Each row comes from the steps of one path. Every step used is in the known rows, and no mark comes twice. Write the path behind each row, first mark first.
(in the rows, 128 means zero)
Known rows
t, r, l, h, k: [ 75 147 106 151 104 154 119 118 204 131 103 101 125 121 112 111 169 144
 164 183 123 119  68  86]
s, r, t, a, k: [120  89  81 148  58 180  50  76 173 112 125  80 122 155 108 118 136 141
 193 122 123  91 192 140]
t, a: [131 114 101 116 102 145  91 117 123 138 131 102 129 127 131 116 127 131
 154 100 124 120 123 123]
z, h, k, a, s, r, t: [ 82 116  95 134  75 158 133 100 163 157 117  85  93 165 138  70 159 109
 113 133 122  74 162 130]
k, a, s, r: [ 98  92 109 178  77 125  96 103 135 123 162  98 112 179 150 106 152  87
 179 124 150  83 149 151]
z, h, l, r, t, a: [115 150  96 106 111 135 125  76 138 158 116  75 141  99 139  88 174 151
  99 108  85 107 114  74]
t, a, k: [121  83  93 129 105 164  88 121 150 121 132  73 114 105 118 100 112 158
 179 115 134 130 125 124]
b, h: [133 146 118 120 134 104 141 158 140 137 150 125  89 118 141  94 145 132
 139 135 127 142 106 112]
t, r, l, h, z: [ 89 136 102 148 107 131 126 110 166 125  91 115 139  96 138 132 190 136
 158 178 122 116  64  71]
r, t: [139 121 141 137  98 164  99 100 152 124 106 117 136 147 134 135 125 117
 125 130 123  92 172 125]
z, h, k, a, s, r, l: [ 68 114  83 136  97 146 142 117 181 146 119  82  90 157 128  57 174 112
 119 138 120  80 123 115]
l, r, t, a: [145 135 136 132  75 153  75  62 130 127 127  83 159 161 142 162 133 130
 153 120 114  92 123 120]
z, h, l, r, t, a, s: [117 131 109 115  89 125 114  75 140 144 124  71 138 109 147  88 179 143
 109  99  95  99 115  75]
a, s, r: [122  86 125 153  58 102  84 109 144  96 147 116 120 169 125 132 157 118
 172 109 144 106 152 144]
l, h, k, r, t, a, s: [ 96 129 135 143  90 127 121 108 159 178 134  90 100 138 117  97 143 132
 150 155 154 101 102 131]
l, h: [133 149 140 152 160 115 176 133 133 171 129 146 119  95 136 126 146 150
 136 146 140 146  93 128]
t, a, s, r, l, h, k: [102  95  99 144  62 135  72 117 179 128 141  82 108 164 117  97 169 136
 190 109 143 101 100 124]
a, s, r, t: [131  81 133 158  42 124  64  91 160  91 136 106 124 183 128 136 156 111
 171 110 141  84 179 143]
b, h, k, a, s, r, l: [ 75 124  94 145  90 126 110 152 195 132 168  84  67 184 127  50 167 110
 168 153 141  98  92 118]
r, t, a: [142 111 120 127  81 175  68  92 149 130 110  95 136 146 137 128 127 121
 148 109 120  86 166 121]
k, r, t, a, s: [111  92 120 131  56 120  57  74 141 131 128  68 122 150 123 122 135  98
 169 121 135  69 164 129]
l, h, z: [132 147 132 131 148  95 186 133  93 169 115 154 128  84 158 136 169 138
 108 155 145 136  73 106]
k, r, l, h, z: [ 89 131 108 137 139  85 144 108 143 147 114 106 119  96 121 115 179 111
 140 172 133 102  69  91]
r, l, h: [115 138 129 154 167 129 153 135 187 135 112 125 121 104 124 117 173 142
 142 152 127 123  69  97]
r, l: [110 119 118 136 140 139 115 131 184 101 112 110 129 131 115 114 158 126
 139 140 118 109  96  98]

Which path is each row?
[ 95  76  78 134 103 149  74 108 175 114 127  47 112 104 101  88 128 143
 197 132 129 109 110 111] : t, a, k, r, l
[103  87 117 180  62 142  82  88 148 119 151  89 115 191 154 110 151  84
 179 126 148  66 172 149] : k, a, s, r, t
[ 75 107 116 158  55 167  88 109 172 135 149  79 105 216 124  82 134  96
 150 148 152  67 150 152] : h, k, a, s, r, t
[ 77 147 103 112 120 111 127 154 182 143 149  87  73 143 103  57 150 122
 141 168 130 119  81 104] : b, h, k, r, l
[134  86 113 137  80 191  65  94 168 114 113  73 128 131 127 114 115 143
 168 120 127  93 169 124] : r, t, a, k
[116 137 122 141 156 116 163 136 156 133 100 133 125  95 142 124 190 134
 124 159 129 116  52  79] : r, l, h, z
[ 99  82 118 151 104 149  98  93 173 112 123  66 112 109 102 107 108 139
 172 162 138 104 161 131] : a, k, r, t
[106 130  91 118 112 148 123  76 156 144 117  59 132  87 133  77 164 167
 116 120  90 113 117  76] : z, h, l, r, t, a, k
[103 115  88 144 104 138  91 106 186  99 124 111 124 158  99 118 171 128
 171 136 114 106 135 119] : s, r, l
[113 157 111 113 123 128 144  80 141 153 115  90 141  99 138  94 174 146
  85 123  86 112 118  77] : z, h, l, r, t
[ 85 158 130 139 140 114 166 127 147 189 138 117 101 118 106  97 137 142
 129 174 151 133  82 134] : l, h, k, r
[139 114 131 141  77 165  72  65 148 113 129  64 151 148 132 145 125 147
 171 128 119  98 125 122] : l, r, t, a, k
[ 83 137 123 172 111 130 151 126 158 176 157 113  96 158 130  89 152 128
 153 159 160 114  97 147] : l, h, k, a, s, r
[126 107  88 140  55 168  53  75 158 123 125  99 131 170 115 128 146 125
 175 113 117  89 191 138] : s, r, t, a
[ 86 151 103 126 124 133 142 161 153 161 166  99  73 158 137  53 135 116
 134 160 140 119  95 125] : b, h, k, a
[ 85 128 101 141  86 121 115 151 164 143 176  94  66 181 133  56 152 109
 161 148 146 108 111 135] : b, h, k, a, s, r
[145 116 148 140  50 140  65  63 132 114 135  77 155 173 149 161 141 124
 162 107 124  83 122 119] : l, r, t, a, s
[126  80 100 135  46 126  54 105 136 115 149  90 119 162 129 120 150 125
 191  84 140 103 141 136] : t, a, s, r
[144  86 134 136  53 159  56  94 155 114 118  89 131 160 144 130 134 114
 159  97 134  75 167 124] : r, t, a, s
[ 80 146 118 161 157 154 156 138 201 153 122 104 105 137 120  82 166 130
 139 171 136 107  60 105] : r, l, h, k, a
[142 144 152 142  91 141 101  68 132 120 127 100 158 163 140 166 135 130
 136 136 117  96 126 121] : l, r, t
[119 131 131 135  71 128  61  75 149 120 155  65 160 148 129 108 161 140
 143 110 115  99 101  88] : h, l, r, t, a, s
[ 86  90 101 151 136 114 139 118 170 117 115  79 109  75 107 100 149 147
 168 182 143 119  82  99] : a, k, r, l, h, z
[ 75 120  89 131  88 140 150 114 150 158 127  93  87 154 137  64 160 115
 113 132 124  91 141 131] : z, h, k, a, s, r
[ 90 133 130 175  95 149 136 110 170 173 146 109  99 169 134  93 153 123
 154 161 158  95 120 148] : l, h, k, a, s, r, t
[118  75  94 139  53 129  47 106 166  98 140  80 121 164 124 113 166 123
 196  89 131  92 128 122] : t, a, s, r, l
[ 58 144  96 167 108 164 121 112 202 141 111  90 118 130 126  97 169 129
 173 187 127 107  71  91] : t, r, l, h, k, a
[114 158 133 132 106 134  93  75 148 126 147  86 162 138 121 111 153 141
 121 133 105 111 106  89] : h, l, r, t
[ 98  98 123 163  73 115 101 121 196 108 142 104 105 172 112 109 177 132
 173 135 147 102 105 128] : a, s, r, l, h, k
[ 91  97 112 192 100 123 114 108 166 129 153  99 105 165 151 101 176  98
 189 139 149  84 118 134] : k, a, s, r, l, h
[ 63 126 109 174  86 149 109 115 206 128 116  85 116 142 132 100 177 122
 182 179 137  96  70  93] : t, r, l, h, k, a, s
[ 88 126  98 145  94 153  90 108 189  98 100  98 138 126 120 127 165 129
 170 162 110 111  99  86] : t, r, l
[ 84 119 107 134 127 105 109 105 166 119 123  89 120 124  99 108 155 106
 153 156 122  97 105 106] : k, r, l
[108 130 114 136  96 151  71  73 164 121 148  52 156 125 114  96 144 163
 150 129 107 112 104  88] : h, l, r, t, a, k
